What can hang from each mark
P: W Y
W: R
Z: R
Y: W
Q: R
R: C F W
U: T
F: R
T: C D
C: U

Every row comes from one small tree of marks. Brackets hold a mark, then the marks that hang from it, in alphabetical order. Every link used is in the known rows. Which tree was each row made from?
Known rows
(Q (R (C U))): [ -6.5  18.6  14.5 -15.8 -25.2   5.0  24.7 -20.6 -16.0  -3.0  26.4 -24.7
  22.9  13.5   8.2  15.7  14.1  -2.4  -8.2  -4.9  33.1  25.5 -19.6]
(F (R (C (U (T D))) W)): [-33.9  19.7  15.8 -25.8 -51.4  23.9   2.7 -28.0   3.3  10.9  23.2 -30.8
  13.5  16.6  27.7  27.1  -6.3 -16.7  15.2 -10.1  23.6  16.8  -2.1]
(P W): [ -5.5 -14.9 -12.0  -3.7  16.7  -2.6  18.3   4.5  11.6 -14.1  -2.5   1.4
  -5.2 -12.8  -6.3  -2.4 -16.5 -25.3  12.8   6.5  -7.1   6.2 -10.0]
(R (C U) F): [ -9.0   7.6  -6.2 -13.0 -27.4  -7.7  16.7 -24.3  -4.6  -1.4  18.0   1.7
  24.3  21.2  17.2   7.9  20.7  -2.7   0.3  -6.6  18.0  18.3  -7.9]
(Q R): [-11.2   8.9  11.0  -4.8  10.7   5.5  15.2   1.8  -4.9  -3.1   6.9  -3.8
   0.9  10.5 -10.9  11.6   9.2   4.9  -4.3   6.4  10.7   8.6  -8.0]
(T C D): [-10.8   6.4   3.9  27.3 -19.4  27.1 -19.0  -5.5   9.9  -0.5  12.4   4.2
  -2.7 -12.8  31.8  -3.1  20.1 -12.8  -1.0   1.3   2.9  12.2 -12.1]
(R (C (U (T D))) F W): [-30.7  11.3  -6.2  -8.2 -41.4  11.8  28.9 -31.1   8.3  -1.1   3.3  -7.0
  10.6  24.7  33.4  13.7  23.3  -6.3  20.8   8.3  31.7  19.8  13.4]
(W (R C F)): [-21.1  11.6  -8.8 -21.8  -3.3 -11.5   6.4 -21.7 -19.1 -12.8  -0.2  13.8
   7.4  18.7   4.2  19.4  27.3  12.1  -3.9   1.1   2.6   0.1 -12.6]
(C (U (T D))): [-16.0   5.6  -3.4  21.5 -39.3  19.7   1.0  -5.1  -5.4  10.1   6.8  -8.6
   2.1  -9.8  11.5  13.2   4.3 -22.2   3.7   0.0  24.4  14.4  -1.9]
(W (R (C U) F)): [-23.7  15.3  -9.8 -15.9 -13.0  -7.5  14.0 -23.3 -11.3  -9.6  11.0   6.8
  23.7  18.0  10.6  28.4  27.3 -12.0  -1.3  -8.8  15.2   4.8 -17.9]
(P (W (R (C U) F)) Y): [-21.1 -11.3 -28.5 -29.3  10.7 -25.3  49.4  -7.9  -3.8 -26.6   2.0   7.7
  13.8  -5.7  -2.1  18.8  10.0 -56.3  19.8   4.1   9.1  11.8 -44.8]
(C (U T)): [ -7.3   1.3 -11.1   7.3 -29.8  13.2  10.5   0.3  -6.3   3.6   3.0 -11.7
   9.9  -3.2   2.8  14.9  -5.5 -19.5   1.2 -10.8  27.0   7.3  -0.1]
(Q (R (C (U T)) F W)): [-32.6  15.8  -1.4 -26.4 -20.8   8.7  51.2 -24.0   2.6  -9.0   6.2 -13.8
  18.6  40.9  12.2  28.4  23.5   1.0  14.9   6.1  45.0  22.0   7.0]
(Q (R C F W)): [-28.2  14.3   9.4 -34.3   8.8  -3.3  39.8 -23.5   9.1 -12.4   3.7  -1.8
   9.3  43.2   8.3  11.8  28.8  21.0  13.4  16.7  17.8  16.7   7.1]
(R C F W): [-16.3   4.5  -2.7 -28.2  -0.6  -8.0  26.6 -27.1  14.0  -8.7   0.5   2.0
   8.0  32.9  22.1   0.9  17.9  14.8  16.1   8.3   6.2   5.0  14.5]
(Z (R (C (U T)) F W)): [-28.8  14.4 -26.3 -13.3 -21.8   3.5  29.2 -29.2  14.7  -9.9   3.6   3.1
   4.8  40.0  31.2  17.8  25.9 -12.2  20.6  -5.7  28.2  12.5  13.0]
(R F W): [-22.6   0.2  -6.3 -12.9  23.7  -3.1  23.7  -5.6  29.6  -6.2 -12.8  14.0
   0.3  29.5   8.7   6.7  16.0  -1.2  24.5  11.8  -1.7  -2.6  19.7]
(F R): [-15.2   9.2  16.6 -20.3  -3.2   4.5 -17.0   2.3   0.9   8.4  13.5  -3.7
   5.8  10.4  -3.2  15.2 -10.9  -6.8   0.3 -13.3 -11.4   0.2 -12.5]
(Y (W (R C F))): [-24.1   1.5 -14.2 -18.2   7.5 -14.7  17.3 -20.7  -9.3 -28.0   1.5  15.9
   5.5   8.0   5.4  20.3   8.6  -8.6  10.7   9.0  -4.3  -7.0 -14.2]
(T D): [-9.1  4.6  8.3 12.8 -8.6  7.6 -9.9 -3.6  0.8  6.5  3.0  2.8 -8.7 -4.4
  9.8 -2.6  7.8 -2.4  2.6  7.9 -2.5  6.4 -1.2]

Write each row's tree
[-19.6  19.5  18.6 -40.9 -25.3   6.8   7.4 -24.5  12.7   2.2  28.6 -30.5
  27.5  23.3  23.5  21.4  -8.2 -20.2  12.9 -17.8  11.0   8.5  -6.9]  (F (R (C U) W))
[-18.3  15.2  19.1 -46.8 -13.3   4.4   1.0 -22.6   8.9  -0.8  20.1 -22.8
  12.1  25.1  17.1  13.3 -10.5   5.9  10.9  -7.8  -1.4   2.6  -0.5]  (F (R C W))
[-11.9 -19.4 -22.3 -14.9  39.5 -15.5  28.6  14.5   0.7 -25.5 -14.2   4.1
 -12.1 -26.2 -18.4  11.7 -12.1 -56.1  20.0  13.2  -8.4  -7.5 -37.1]  (P (W R) Y)
[ -2.1 -10.9 -14.2 -23.8   7.6 -24.2  24.9  -7.2 -16.7 -34.1   1.7  -5.0
  -0.5 -22.6   2.4  11.1 -12.7 -33.1  13.4  11.7  -0.9  -9.2 -33.9]  (P (Y (W (R C))))
[-35.8  15.1 -11.2  -2.5 -41.3   9.9   9.1 -26.1 -23.1  -2.6   7.3   6.1
   8.3  10.4  14.2  32.9  28.4  -8.2   0.0  -0.7  28.6  13.6 -12.7]  (W (R (C (U (T D))) F))
[-27.8  12.2 -18.3 -15.1 -33.0   2.1  18.6 -20.9 -23.4  -9.0   3.6   2.7
  16.5  16.2   6.0  33.7  20.5  -6.9  -1.6  -8.8  30.9   4.4 -11.4]  (W (R (C (U T)) F))
[-14.0  11.0   1.6  31.3 -30.9  30.3 -10.9  -7.5  14.4   3.1  23.2  -3.6
  14.2 -12.8  37.2   7.8  21.8 -36.7   2.7  -7.7  15.0  17.7 -18.3]  (T (C U) D)
[-28.5   8.3 -18.7  -5.2  33.2  -4.0  16.3 -10.9  35.4 -11.0 -10.8  25.2
 -12.4  39.5  15.3   8.9  27.4 -11.5  27.1   5.9  -8.2  -3.8  19.0]  (Z (R F W))
[-20.7 -16.3 -23.6  -9.3  40.2 -24.3  30.7  10.8   4.8 -29.6 -17.9  27.9
  -6.2  -6.3 -12.4  18.6   1.9 -49.1  28.4  18.2 -15.3 -15.2 -25.2]  (P (Y (W (R F))))
[-23.2   5.8 -12.8 -20.0 -33.6   5.5  37.5 -27.1   8.2  -6.9   1.4  -9.0
  17.9  30.7  22.9  15.1  12.6  -4.8  17.9  -0.2  33.5  14.5  14.4]  (R (C (U T)) F W)
[-13.9  12.3 -10.4 -11.1 -40.4   9.0  10.1 -20.1 -30.4  -6.8   9.0 -18.5
  14.9  -0.8   6.3  29.9   4.3  -9.6  -7.9 -12.6  35.1   3.0 -16.4]  (W (R (C (U T))))
[ -8.1  15.1  -2.4 -13.9 -22.8   0.6   4.2 -22.7 -20.1  -9.5  16.0 -15.1
  22.2  -0.8   9.3  24.9   9.7 -16.0  -5.7 -13.2  19.9   1.1 -22.2]  (W (R (C U)))
[-15.4  -9.8 -21.8 -24.3  16.3 -29.3  32.9 -10.2  -8.6 -34.5  -4.8  13.7
   0.8  -3.9   2.0  12.7   4.6 -30.6  19.8  16.2  -5.8  -4.8 -29.1]  (P (Y (W (R C F))))
[-12.0  -2.8 -12.4 -23.3   6.1  -6.7  18.0 -14.8 -14.8 -25.4   4.6  -3.7
   1.2 -12.2  -2.3  13.0  -6.8 -15.0   3.6   4.9   1.7   0.7 -24.7]  (P (W (R C)))
[-17.4  15.1   9.6 -28.4 -57.0  13.5  -3.1 -17.9 -18.9   8.5  29.0 -27.6
  22.0   9.6  10.8  24.0 -14.5  -8.2  -7.3 -24.9  24.6  17.5 -17.0]  (F (R (C (U T))))
[-17.7  11.1   0.6  -4.6 -48.8  18.4  18.4 -29.2   0.9   0.9  11.0 -28.2
   8.7   6.3  33.1  10.6   4.7 -10.1  14.7   3.7  35.5  17.0  10.0]  (R (C (U (T D))) W)
[-15.1  18.3  14.5 -26.5 -11.2   7.9  39.3 -25.9   8.1  -8.6  19.6 -30.6
  24.2  24.5  17.3  19.5  12.0  -8.3  10.1   2.4  33.8  17.1  -3.5]  (Q (R (C U) W))
[ -8.8  -9.6 -24.4 -14.3 -21.6  -9.1  34.0  -8.4 -22.2 -29.4   3.1 -17.9
   8.6 -26.8   6.2  24.6 -19.4 -54.3  15.9   2.2  26.6  -0.4 -33.9]  (P (Y (W (R (C (U T))))))
[ -4.1  -7.2 -17.0 -16.5  -3.9 -17.9  31.6 -11.4 -12.2 -28.9  11.0 -13.8
  15.8 -23.0   7.6  21.4 -12.0 -59.4  17.2   2.3  10.7  -3.8 -40.2]  (P (Y (W (R (C U)))))
